Every row comes from one small tree of marks. Brackets hold a mark, then the marks that hang from it, in the order of their numbers. Every link used is in the known rows. Which tree was each row made from?
Known rows:
{J_111 {J_973 {J_227 J_602} J_546}}: [  1   2  -4   9  12  -3   3  10   3  -5 -12  -3   3   2   7 -16  -2   5
  19   2 -12   4   9  -3  -7   0   5  21]
{J_111 J_973}: [-3 -5  1  4 -2  4  1 -3 -9  0  0  1 -2 -2  1  3 -7  5  8  4 -7  5 -1 -6
  4 -1  5 10]
{J_708 J_28 {J_781 {J_973 J_111 J_546}}}: [  0  -8   2  17   4  -4 -18  20   1  -6  -3   0   2  -4   4   2  13   9
   3  -7   7  -2   3   7   0   3  -7 -10]
{J_227 {J_602 J_111} J_973}: [ -8 -10   2  -7  11   4   0   7  -1   5 -17  -2  -5  11 -18 -24   5 -12
  12  -6 -15  -1   3  -1  -9  -3  20   3]
{J_602 {J_111 J_973}}: [-10 -15   1   1   4   5   1  -2 -10   5  -3   4  -7   0  -4   0   0   1
   4   1  -9   1  -5  -1   3  -3  18   8]
{J_227 J_602 {J_973 {J_546 J_708}}}: [ -4 -17  -6   3   7   2  -1  14   1  -4  -9 -13   8   7  -3 -29  -3   0
  19 -18 -20   2  13  -3 -11  -4  -4  18]
{J_781 {J_973 J_227 J_546}}: [  3   4  -8  12   7 -15  -5  16   6  -2   4  -7   7  -4  15   2  16   0
   5  -4  -2  -2   4  14  -3   8 -11  -5]
{J_708 J_28 {J_781 J_973}}: [ -6  -1   6   7   2   0 -16  20  -7  -5   2   0   3   5  -5   9  22  10
   9  -5   7  -8  -7   3   7  12 -11 -14]
{J_28 {J_708 J_546 {J_781 J_973}}}: [ -7   4   4  11  -3  -6 -20  14  -3  -8   7   7   8  17 -17   5  27  15
   2 -11  16 -16  -5  17  -1   5  -6 -22]
{J_973 J_546}: [ 4 -4 -7 11 -3 -4  0 10  2  2 -2  1 -1 -4  6 -6 -4  3  1 -9 -3  1  8  3
 -2 -1 -2  6]
{J_602 J_111}: [ -9 -10   0  -3   5   0   0   1  -2   7  -5   2  -6   1  -3  -3   6  -5
  -5  -3  -1  -4  -4   5  -1   0  12  -2]
{J_546 {J_708 J_28}}: [-11 -12   3   0   6   2  -5   7  -6  -8  -1 -13   7   8  11  -6  10  11
  -1  -6   2  -1  -5  -2   4   3 -19   2]
{J_602 {J_111 {J_973 J_720}}}: [ -3  -6  -6  -1  -3   8   9   2 -15  -2  -5   3  -4  -1   2 -10   7   2
  -3   2  -5  -5   0  -5   5   0  20   6]
{J_28 {J_708 {J_546 {J_973 J_720}}}}: [  5   8   1   6  -2   1   3  12  -3 -14   1   0   4  14   3  -9  11  11
 -14  -5  30  -9  -5   9   1  -1   0 -14]
{J_708 J_28 {J_546 {J_973 J_111}} J_781}: [  1  -4  18  11   4   8 -17  14   7 -16  -7   0  -2   9   9  -1   3   3
   2   3  30  -1 -12   4  -4  -8   1 -11]
{J_602 {J_111 {J_973 J_227 {J_546 {J_708 J_28}}}}}: [-15 -21  -2  10  15   0  -2  14  -4  -4  -7 -15   2   8  25  -9  15  10
   8  -5 -12   0   1   3   1   4 -12  15]
{J_111 {J_973 J_720}}: [  5   3  -7   2  -7   8   8   0 -14  -7   1   0   3  -2   5  -7   0   8
   1   6  -4   0   1 -10   7   1   8   7]
{J_602 {J_111 {J_973 J_227}}}: [ -9  -4   3   2  11   2   2  -2  -2   3  -4  -3  -6   3   8   0   9  -3
   7   9 -11   0  -2   2  -3   1  12   9]
{J_708 J_28 J_546 {J_781 J_973}}: [ -4   1   9  11  -6  -2 -23  24  -5  -9   0   3   4  16  -1   4  22  12
   8  -6  18 -11 -14   9   5   8 -15 -22]
{J_720 J_708 J_973}: [  1  -2   9  -1   0  -3   2  12   7 -10  -7  12  -1  10 -15  -4 -13 -11
   3  -6   8  -2  -6   5   4  13  -1 -13]
{J_781 {J_973 J_111 {J_227 J_602} J_720}}: [  4  16  -7  -6  19  -9   2   1   3 -17 -10 -10  16  -8   5 -18  21  -3
  -4  11   7  -4   3   5  -8   2  12  -7]
{J_973 J_111 {J_227 J_602} J_546 {J_720 J_708}}: [ 17  11  -8   0  15 -11   8  13  16 -16 -16   0   4  -3  10 -35  -4  -3
  -1   2   4  -4  15   0 -11   7   5   0]
{J_720 {J_708 J_546 J_781} J_973}: [  1   3  14   6  -9   4 -11  21  10 -18  -8  19  -4  22 -21  -7  -9  -7
  11 -10  18 -12  -9   9   1  11   0 -23]
{J_227 {J_602 {J_111 {J_973 J_546}}}}: [ -8 -19  -4   6  10  -1   2  11  -6   3 -17   6  -4  -2  -8 -19  -4   6
  10  -8 -11   1   3   0  -2  -5  26  19]

Which tree is each row?
[ 16   1   0  -1 -11  -1  -2   7   2 -14  -5   1   1  15   3 -27 -11  -9
  -2   2  10  -2   5  -1  -6   3  -4 -18] => {J_227 {J_973 J_111 {J_720 {J_708 J_546}}}}
[-13 -31  -8   8   4   1   0   7  -9   1  -3  -4  -2  -3   8  -8   1   8
   4 -13 -17  -1   2   1   1  -4   8  20] => {J_602 {J_111 {J_973 {J_546 J_708}}}}
[  4  -3   0  -9   6  11   2  23   1  -6 -15   8 -10  17 -26 -34   8  -9
  18 -11 -10 -17   9  -7  -6  13  22 -10] => {J_227 {J_602 J_111} {J_973 {J_720 {J_708 J_781}}}}
[  3  -7   3   9  -4  -7   2  21  10  -8  -7  12  -3   7  -8  -9 -18  -7
   5 -15   7  -2   1   8   3  11  -4  -8] => {J_720 J_708 {J_973 J_546}}
[ -9   1   1   4  18  -2   5  16  14  -7 -27   3   4  10  -9 -22   6 -14
   8  -7  -2  -3   1  16  -9   0  17   3] => {J_720 {J_973 {J_227 {J_602 J_111}} J_546}}
[ -2 -16  -3   3   9   8 -10  10   6  -9 -13 -10   7   4  -9 -30  -3  -2
  21 -14 -20  -2  20  -5 -17 -10   8  15] => {J_227 J_602 {J_973 J_111 {J_546 {J_708 J_781}}}}
[  1 -11 -13   8  -7   4   9  11 -13   2  -6   5  -5  -4   8 -14   3   5
  -1  -6  -7  -3   7  -1   5  -2  18  11] => {J_602 {J_111 {J_973 J_546 J_720}}}
[  3  11  15   4   3   0 -12   9  22 -23 -13  12   2  19  -8 -10  -5 -15
   7   3  18  -9  -5  13 -11   7  -1 -23] => {J_720 {J_708 J_546 J_781} {J_973 J_111 J_227}}
[ -3  -3  -8   6   9  -5   0   8   9  -7   2 -16   8   0  23  -8   8   3
   6  -7 -11  -3   9   6  -6   2 -16  12] => {J_973 J_227 {J_546 J_708}}
[-13 -12  -8   0  24  -5   1  11  10  -5 -16 -11   5   2   7 -26  14  -1
   5 -11 -13  -7   6   9 -13  -1   8  14] => {J_973 {J_227 {J_602 J_111}} {J_546 J_708}}
[ 11   4  -5   3  -9 -14  -5  21  -4 -13   4   8   5   9   4  -9   9   8
  -6  -4  21 -12 -10   8   8  15  -8 -28] => {J_781 {J_973 {J_720 {J_708 J_546}}}}
[ 15  12   6   0  14   6   4  11  18 -23   0   0  -9  -2  11  -7   2  -7
   5   8  15 -10   5  -1  -7   9   8 -10] => {J_546 {J_973 J_111 J_227 {J_720 {J_708 J_781}}}}
[  3   4  15   9  13   0 -11   7  14 -18  -8 -10   0   9  29  -3   5  -3
  -5  13  30   5 -14  10  -7  -6 -11 -10] => {J_708 J_28 {J_546 {J_973 J_111 J_227}}}
[ 11  -4  -7  12  -3 -16  -2  35  -7  -9   1   3   2   2  12 -11   9  14
  -5 -12  13  -7   0   3  14  21 -21 -19] => {J_781 {J_973 J_546 {J_720 {J_708 J_28}}}}
[  1   9   8  -1  24   0   4   9  14 -11 -10  -6   0   1   5  -8   3  -5
  12   6   7   1  -4   2  -7  -1  12   7] => {J_546 {J_973 {J_227 J_602}}}
[ -1   0   5   7  -3  -3 -21   5   2 -10  -1   4   5   2  -4   3  12   4
   2   1  15  -8  -6  11  -5  -3   7 -20] => {J_708 J_546 {J_781 {J_973 J_111}}}
[ -9 -13  12   6  12  14  -8  19   0 -16   2 -11  -3   5   7   3  12  11
  11  -9   8  -6  -8  -4   3   4  -9   3] => {J_546 {J_708 J_28 J_781} J_973}
[  4   4   2  -7  25  -1  13  19  13 -15 -13   1  -9   3   4 -22   8  -7
   2   1  13 -11  -6   3  -4  12  21  -7] => {J_546 {J_973 {J_227 {J_602 J_111}} {J_720 J_708}}}
[  7   4   6   8  -4   5  -2  21  -4 -17  -5  -4   3  11  21 -11   6   8
  -8   1  33  -3 -15   1   8   1  -7 -14] => {J_708 J_28 {J_546 {J_973 J_720}}}
[-12  -9   4   2   4   9 -12  11  -4 -11   0  -8   3  10   2  -3  16  12
   9  -9  -3  -9  -1  -4   2   6 -17   1] => {J_546 {J_708 J_28 J_781}}
